Known rows, with every way that one mark hangs from another:
X[U[H] V]: -1.42, 3.45, -3.32, 2.79, -0.27, -2.90, -0.88, -0.26, -0.21, 0.12, 0.61, 0.56, 0.22, -1.01, 0.66, -3.83, -1.87, 2.30, 0.27, -1.91, -0.03
W[D[X[U V]]]: -1.57, 0.68, -0.52, -0.34, -1.45, -0.35, 0.93, 0.06, 0.91, -0.98, 2.85, 0.35, -0.55, 0.33, 1.66, -1.41, -0.02, 3.76, -0.57, -0.94, -0.63
P[U[H[D V] X]]: -0.05, 1.78, -0.74, 2.87, 1.39, -0.37, 0.74, -0.82, -3.13, -1.71, -3.13, 1.33, -1.62, 3.31, -1.27, -1.03, -0.72, -1.39, -1.04, 0.24, 0.10
H[D[P X[U]] V]: 2.22, 3.24, 2.26, 3.85, 0.15, 0.75, 0.46, 0.97, 1.65, 0.47, 0.20, 1.27, -0.04, 3.07, -1.93, -2.02, -1.94, 1.45, -0.22, 2.12, 1.19
E[U]: 0.68, 0.72, 0.96, -0.17, 0.21, -0.46, 0.09, -0.30, 3.04, 0.44, -0.53, 0.91, -0.18, -0.65, -1.03, -0.55, -0.13, -1.03, 0.67, -0.96, 0.74
W[D[P X[V]]]: 0.31, 1.46, 0.01, -0.69, -1.53, 0.01, 1.56, 0.27, 1.83, -0.85, 3.05, -0.55, 0.27, 0.50, 2.43, -1.15, 0.05, 4.37, -0.05, -0.85, -2.87
H[D]: 0.62, 1.24, 1.08, 1.19, 0.20, 2.43, 0.25, 0.41, -1.79, 0.52, -1.60, -0.23, -1.86, -0.17, 0.00, 0.02, -1.80, -1.55, 0.17, 0.57, 0.42
U[H X[V]]: -0.51, 2.57, -4.26, 0.62, 0.00, -1.61, 1.13, -0.72, -2.02, -0.61, -1.16, 1.89, -1.94, 0.59, 0.29, -1.61, -1.11, 1.07, 0.20, -0.47, -1.51
P[U]: -0.42, 0.65, 0.82, 1.58, 0.78, -0.46, 0.03, -0.93, -1.74, -1.75, -1.60, -0.69, 0.32, 1.40, -0.61, -0.22, 0.35, -1.66, -1.10, -0.98, -0.30
H[D[P X]]: 1.74, 3.23, 1.61, 2.15, -0.52, 2.24, 0.97, 1.35, 0.16, 0.36, -0.40, -0.46, -0.80, 1.42, -0.55, -0.90, -1.77, -0.94, 0.03, 0.98, -0.69
E[D[P] U[H X]]: 1.59, 3.44, -1.05, 0.11, 0.12, 0.22, -1.37, 0.49, 3.00, 0.68, 0.73, 1.53, 0.69, 3.18, 0.95, -1.52, 1.17, -0.74, 0.85, 0.76, -2.04
E[D U[X]]: 0.76, 1.55, 0.55, -1.31, 0.10, 0.70, -1.44, -0.31, 2.24, 0.09, 0.91, 2.07, -0.37, 2.32, -0.16, 0.39, 1.54, -1.68, -0.03, 0.86, -0.27
E[U[H X[V]]]: 0.49, 2.37, -2.10, 0.34, 0.22, -1.55, 0.81, -0.78, 1.46, 0.05, -1.21, 2.29, -1.49, -0.22, -0.83, -1.64, -0.79, -0.32, 0.71, -1.29, -0.32
P[U[H[D]]]: -1.41, 1.83, -0.46, 3.32, 0.88, -0.07, 0.10, 0.08, -3.06, -1.48, -3.22, -0.87, -0.76, 1.60, -0.29, -1.53, -0.52, -2.85, -0.46, -0.72, -0.47
D[P X[U V]]: 1.34, 5.19, -0.27, 2.68, -1.23, -1.75, 0.57, 0.47, 2.88, -0.16, 2.74, 0.18, 1.82, 1.32, -0.64, -3.17, -1.33, 2.80, -0.33, -0.57, -1.39
U[H]: -1.68, 0.73, -2.73, 1.55, 0.16, -0.91, -0.13, 1.02, -0.54, -0.02, -1.12, -0.08, -0.13, 0.30, 0.65, -1.92, 0.11, -0.71, 0.68, 0.00, -0.50
E[D[P X] U[H]]: -0.46, 4.06, -0.53, 1.73, -0.50, -0.79, -1.55, 1.96, 4.24, 0.06, 1.40, 0.23, 1.67, 2.78, 0.15, -2.48, 1.72, -2.20, 0.83, 1.10, -1.58
D[P]: 2.78, 1.78, 0.27, 0.53, -0.19, 0.32, 0.23, 0.11, 1.93, 0.59, 0.69, -0.50, 1.69, 0.85, 0.77, -0.75, -0.57, 1.92, 0.57, -0.24, -2.21
D[P X[U[H] V]]: 0.38, 5.54, -1.66, 3.45, -1.11, -2.31, 0.59, 0.83, 2.54, -0.27, 2.24, 0.08, 1.63, 1.36, -0.36, -4.02, -1.40, 2.33, 0.04, -0.60, -1.56
U[H[V]]: -1.43, 0.40, -2.27, 2.26, 0.64, -1.91, -0.01, 0.93, 0.28, -0.10, -1.16, 0.71, -0.02, 1.14, -0.41, -2.07, 0.13, 0.63, 0.60, 0.94, 0.32
W[D]: -0.57, -1.75, 0.28, -1.93, -0.72, 1.18, 0.74, -0.16, 0.38, -0.46, 1.50, 0.04, -0.62, -0.02, 2.83, 0.26, 0.53, 3.03, -0.04, -0.78, -1.27
P[U[X[V]]]: 0.28, 1.87, -0.36, 0.95, 0.65, -1.02, 0.93, -2.17, -2.69, -2.06, -1.58, 0.70, -0.88, 1.48, -0.89, -0.02, -0.31, -0.45, -1.47, -1.40, -0.97

Rows:
0.00, 5.34, -0.98, 3.48, -0.52, -2.50, 1.28, 0.48, 0.71, -1.77, 0.05, -1.31, 1.21, 1.76, -0.73, -3.08, -0.51, 0.30, -0.50, -0.89, -2.93	D[P[U[H]] X[V]]
0.16, 0.69, -3.03, 1.06, 0.65, -1.29, 1.01, -0.32, -0.56, -0.35, -1.08, 3.18, -1.44, 2.87, -0.98, -1.14, -0.05, 1.18, -0.03, 1.34, 0.28	U[H[V] X]
0.27, 1.38, 1.94, 2.75, 0.22, 0.69, 0.72, 1.07, 0.00, -0.31, -0.90, 0.97, -1.73, 2.03, -2.56, -0.80, -1.21, -0.50, -0.52, 2.53, 1.97	H[D[X] V]
1.31, 1.72, -0.40, 1.14, 0.83, -0.12, 0.91, -0.22, 1.70, 0.51, -2.19, 2.92, -2.02, 1.29, -1.63, -1.22, -0.98, -0.83, 0.74, 0.30, 1.10	E[U[H[D V] X]]
0.08, 1.74, 0.47, 0.11, -1.14, -0.31, 1.51, -0.06, 1.04, -1.59, 2.01, -0.88, 0.35, 1.21, 2.02, -1.28, 0.15, 3.61, -0.59, -1.41, -3.12	W[D[P[U] X[V]]]
-0.26, 3.46, 0.65, 2.68, -0.53, 0.83, 0.49, 0.69, -1.20, -0.09, -0.12, 0.14, -1.71, 0.26, -1.04, -1.66, -2.38, -1.01, -0.42, 0.37, 1.04	H[D[X[U V]]]
0.82, 5.01, 0.44, 2.78, -0.58, -1.95, 1.29, -0.11, 0.90, -1.78, 0.62, -1.21, 1.42, 1.64, -0.94, -2.12, -0.54, 0.71, -0.80, -0.86, -2.69	D[P[U] X[V]]
-1.81, 2.06, -1.13, 2.85, -0.57, -1.81, 0.15, 1.15, 1.61, -0.66, 1.32, 1.38, 0.46, 2.39, -1.73, -2.72, 0.12, 0.13, -0.65, 1.01, 2.13	D[X[U[H[V]]]]
-0.25, 2.04, -0.93, 2.43, 0.99, 0.26, 0.95, -0.72, -3.60, -1.60, -3.11, 0.85, -1.72, 2.67, -0.71, -0.88, -0.72, -2.51, -0.93, -0.41, -0.39	P[U[H[D] X]]
-0.13, 1.97, -1.12, 0.32, 0.48, -0.74, -1.56, 0.36, 2.40, 0.08, 0.08, 2.59, -0.38, 3.30, -0.41, -1.07, 1.72, -1.29, 0.54, 1.53, 0.10	E[D U[H[V] X]]
0.54, 0.83, 0.51, -0.31, -1.39, 0.81, 0.96, 0.49, 2.69, -0.39, 3.49, 0.24, 0.84, 1.75, 2.40, -1.47, 0.21, 4.53, -0.22, -0.47, -1.45	W[D[P X[U]]]
-1.53, 3.43, 0.48, 0.41, -0.58, -1.15, -1.42, 0.77, 2.99, -0.54, 1.63, 0.31, 0.30, 1.19, -0.73, -1.12, 1.52, -2.35, 0.02, 0.54, -0.50	E[D[X[V]] U]
-0.32, 1.20, -1.31, 2.25, 1.26, -1.46, 0.70, -1.17, -2.20, -1.98, -2.41, 1.52, -0.73, 3.32, -1.34, -1.09, 0.27, -0.65, -1.04, -0.03, -0.07	P[U[H[V] X]]
-1.47, 3.25, -0.88, 2.21, -1.08, -2.12, 0.41, 0.28, 0.77, -0.77, 1.89, 0.79, 0.14, 0.51, -1.53, -2.37, -0.80, 0.92, -0.93, -0.28, 0.97	D[X[U V]]
1.64, -0.06, 0.69, -1.06, -0.41, 1.41, 1.24, -0.87, 0.49, -0.80, 1.21, 0.07, 0.24, 1.76, 3.00, -0.10, 0.30, 4.02, -0.36, -1.24, -2.90	W[D[P[U[X]]]]
2.80, 3.52, 1.29, 2.03, 0.37, 1.89, 0.81, -0.40, -1.89, -0.12, -1.76, -0.37, -1.03, 1.01, 0.13, -0.59, -2.57, -0.16, -0.13, -0.46, -1.80	H[D[P[U[X[V]]]]]
-2.49, 2.95, -0.84, 1.37, -0.39, -0.92, -1.64, 1.93, 2.97, -0.35, 1.05, 0.56, 0.43, 2.43, -0.58, -1.89, 2.16, -3.52, 0.46, 1.28, -0.06	E[D[X] U[H]]
2.02, 3.05, 2.77, 3.95, 0.56, 0.51, 1.02, 0.71, 0.45, -0.61, -1.20, 0.39, -0.34, 3.35, -2.38, -1.38, -1.40, 0.02, -0.58, 1.79, 0.17	H[D[P[U] X] V]
2.21, 2.74, 2.25, 3.13, 0.25, 0.88, 0.84, 1.22, 1.27, 0.23, -0.50, 0.54, -0.53, 2.54, -2.01, -1.24, -1.52, 0.79, -0.03, 2.37, 0.45	H[D[P X] V]
0.73, 1.17, -1.11, 0.54, 0.76, -1.36, 0.82, -0.54, 2.54, 0.20, -1.28, 3.00, -1.10, 1.34, -1.74, -1.34, -0.25, -0.10, 0.66, -0.05, 0.95	E[U[H[V] X]]
-0.52, 1.40, -1.63, 1.94, 0.94, -0.75, 0.65, -1.12, -2.71, -1.92, -2.47, 0.98, -0.95, 2.67, -0.57, -0.89, 0.19, -1.48, -1.09, -0.71, -0.56	P[U[H X]]
0.48, 2.45, -1.17, 3.73, 0.33, -0.41, -0.78, 0.64, 0.86, 0.93, -0.03, 1.41, 0.67, 1.80, -0.11, -3.40, -1.70, 1.74, 0.37, 0.22, 1.39	X[U[H[D[P] V]]]
-1.27, -0.51, 0.10, -0.63, -1.33, 0.45, 0.91, 0.38, 1.32, -0.79, 2.82, 0.79, -0.41, 1.29, 1.58, -0.91, 0.60, 3.13, -0.69, -0.32, 0.28	W[D[X[U]]]
1.52, 0.52, 0.24, -0.85, -0.54, 0.71, 1.39, -1.02, 0.13, -1.05, 1.37, -0.12, 0.02, 1.10, 2.99, -0.52, -0.09, 4.44, -0.35, -1.69, -3.40	W[D[P[U[X[V]]]]]
-1.91, -0.14, -0.77, 0.01, -1.22, 0.16, 0.74, 0.73, 1.13, -0.83, 2.53, 0.70, -0.51, 1.35, 1.79, -1.61, 0.60, 2.82, -0.45, -0.27, -0.02	W[D[X[U[H]]]]
1.11, -0.12, 0.95, -0.55, -0.43, 1.13, 0.97, -0.37, 0.73, -0.81, 1.20, -0.64, 0.69, 1.24, 2.96, -0.41, 0.33, 3.79, -0.11, -1.30, -3.05	W[D[P[U]]]
0.46, 0.34, 0.63, -0.93, -1.35, 1.01, 1.41, 0.61, 2.21, -0.60, 2.91, -0.24, 0.30, 1.46, 2.15, -0.70, 0.44, 3.75, -0.11, -0.20, -2.20	W[D[P X]]
-0.88, 1.16, -1.96, 3.03, 0.35, -1.76, -1.03, 0.37, 1.18, 0.50, 0.36, 1.77, 0.84, 1.66, -0.24, -3.04, -0.61, 1.75, 0.00, 0.07, 1.95	X[U[H[V]]]
-0.49, 3.57, -0.67, 1.88, -0.81, -0.15, -2.18, 1.90, 1.96, -0.02, 2.92, -0.01, 2.18, 3.65, 1.04, -2.10, 1.48, -0.07, -0.27, 1.66, -1.25	E[D[P X[U[H]]]]
-0.18, 4.36, -0.31, 1.44, -1.08, -0.75, -1.85, 1.22, 1.68, -0.28, 3.37, -0.40, 2.06, 2.68, 0.98, -1.93, 0.95, 0.77, -0.52, 0.97, -1.91	E[D[P X[U V]]]
2.57, 2.51, -0.35, 2.13, 0.74, -0.64, 0.89, -0.65, 0.38, -0.63, -0.93, 0.39, 1.10, 3.09, -0.12, -1.48, -0.34, 1.30, -0.25, -0.24, -2.26	D[P[U[H[V] X]]]
2.10, 2.41, -1.93, 2.15, 0.72, 0.50, 1.30, 0.14, -0.95, 0.37, -2.02, 2.66, -1.94, 3.24, -0.62, -1.56, -1.53, 1.16, 0.35, 1.65, -0.41	U[H[D[P] V] X]
-0.90, 1.26, -1.44, 3.18, 0.67, -0.31, -0.07, 1.30, -0.96, 0.29, -2.14, 0.53, -1.36, 1.21, -0.44, -2.22, -1.04, -0.42, 0.69, 1.24, 0.58	U[H[D V]]
1.28, 4.76, 1.43, 3.11, -0.31, 1.02, 1.20, 0.48, -1.10, -0.62, -1.03, -1.09, -0.73, 1.02, -0.67, -1.42, -2.26, -1.13, -0.41, -0.15, -1.45	H[D[P[U] X[V]]]
-0.24, 2.73, -1.26, 3.99, 0.27, -0.38, 0.59, 1.83, 0.41, 0.15, -1.39, 0.29, -0.54, 2.22, -0.82, -2.79, -1.06, -0.13, 0.65, 1.69, -0.20	U[H[D[P X] V]]
-1.52, 1.97, -1.06, 0.76, 0.13, -0.59, -2.22, 1.23, 2.33, 0.26, 0.19, 0.49, 0.53, 1.36, 0.65, -1.52, 1.81, -2.62, 0.98, 0.53, -0.60	E[D U[H]]
0.76, 4.13, -0.80, 3.17, -0.95, -0.98, 0.40, 1.38, 3.13, 0.08, 2.11, 0.32, 2.08, 2.65, -0.54, -3.42, -0.52, 1.41, -0.07, 0.41, -0.47	D[P X[U[H]]]
-1.84, -0.31, -0.46, 0.27, -1.03, -0.27, 0.71, 0.64, 1.51, -0.91, 2.54, 1.04, -0.32, 1.91, 1.34, -1.67, 0.71, 3.42, -0.45, 0.11, 0.37	W[D[X[U[H[V]]]]]
